What can hang from each mark:
E: U
C: Q
Q: U X
M: C U
U: C E M X
X: Q U

Each row was made from one small tree. Brackets hold a mark, then the marks that hang from it, in alphabetical order. Every link used is in the known rows. Write each row's tree.
Known rows:
[X Q [U E M]]: 10 12 -4 7 -7 -2 -6 -10 -28 -1 -6 1 1 -4 -2
[E [U [M [C [Q X]]]]]: -25 5 8 21 -3 -9 -10 -9 -5 7 -2 -5 -9 -4 5
[U E]: 6 1 5 -2 -6 -2 -1 6 -5 3 0 8 -1 4 1
[C [Q [U E M] X]]: 3 19 5 9 -8 2 -2 3 -14 19 12 -6 -1 1 -1
[E [U C M [X Q]]]: 6 -6 -4 10 -6 0 -9 8 -16 2 -11 -16 -1 -7 -2
[U M X]: 9 8 -2 -3 -5 -1 -6 18 -2 -6 -4 0 -1 -1 6
[U [C Q] E M X]: 23 8 1 2 -13 -5 -5 21 -5 -11 -4 -7 3 -4 2
[X Q]: 10 -6 -4 5 -3 0 5 -12 -5 2 3 -6 1 -4 -5
[E [U X]]: -16 -9 1 -5 -4 -1 -5 27 2 13 -1 -3 -8 -2 3
[M U]: -2 -12 0 2 -2 3 0 6 6 4 -5 3 -4 -2 2
[U C E X]: 16 -4 -1 -2 -8 -5 -4 36 -5 0 -1 -2 1 2 3
[E [U [M C] X]]: -17 -2 6 6 -6 -8 -17 6 -5 2 -11 5 -9 -1 7
[M [C Q] U]: -8 -15 5 10 -7 -6 0 -12 15 -1 -3 3 -6 -7 2
[U X]: 4 -3 -3 -6 -3 -2 0 28 6 3 5 -1 -2 -1 5
[X U]: -10 5 -6 0 3 0 -3 7 -11 2 -1 -3 -1 -3 1
[Q U X]: -8 6 -2 8 4 4 1 12 -8 26 15 -8 -2 3 -1

Write each row's tree:
10 -23 2 7 -15 -9 -2 14 4 9 0 11 -9 -3 5
[M C [U E [X Q]]]
-7 -10 8 16 -9 -12 0 11 9 10 7 6 -9 -1 6
[M [C [Q X]] [U E]]
-9 10 -3 5 1 -6 -2 31 -16 15 7 1 -5 4 6
[Q [X [U E]]]
17 10 -7 13 -5 -3 -8 -6 -33 -8 -12 -8 5 -5 -4
[X Q [U C E M]]
8 3 2 13 -5 -6 3 21 -4 4 9 -12 1 0 1
[U [C [Q X]] E]
-9 19 -7 11 6 -2 -7 16 -19 3 -2 -5 -2 0 6
[Q [X [U M]]]
1 11 9 9 -8 -2 -15 -23 -19 8 -4 12 -2 4 -1
[Q [U E [M C]]]
-4 22 -1 9 -5 -5 -3 17 -17 4 5 -4 -2 -2 5
[C [Q [X [U E M]]]]
17 6 -4 3 -7 -2 -4 15 0 -14 -4 -15 4 -7 2
[U [C Q] M X]
16 5 -5 4 -3 -2 -9 21 -7 -12 -9 -9 4 -2 3
[U C M X]
-7 2 4 11 -3 1 -10 -13 -10 -6 -14 -16 0 -8 -3
[E [U [C Q] M]]
12 -2 1 3 -8 5 2 -12 -17 23 10 -2 0 0 -9
[X [Q [U E]]]
1 17 0 2 -4 -1 -10 2 -23 -3 -10 7 -1 1 3
[X [U E M]]
-4 14 7 17 -5 -6 -13 -5 -19 18 4 8 -4 7 2
[Q [U E [M C]] X]
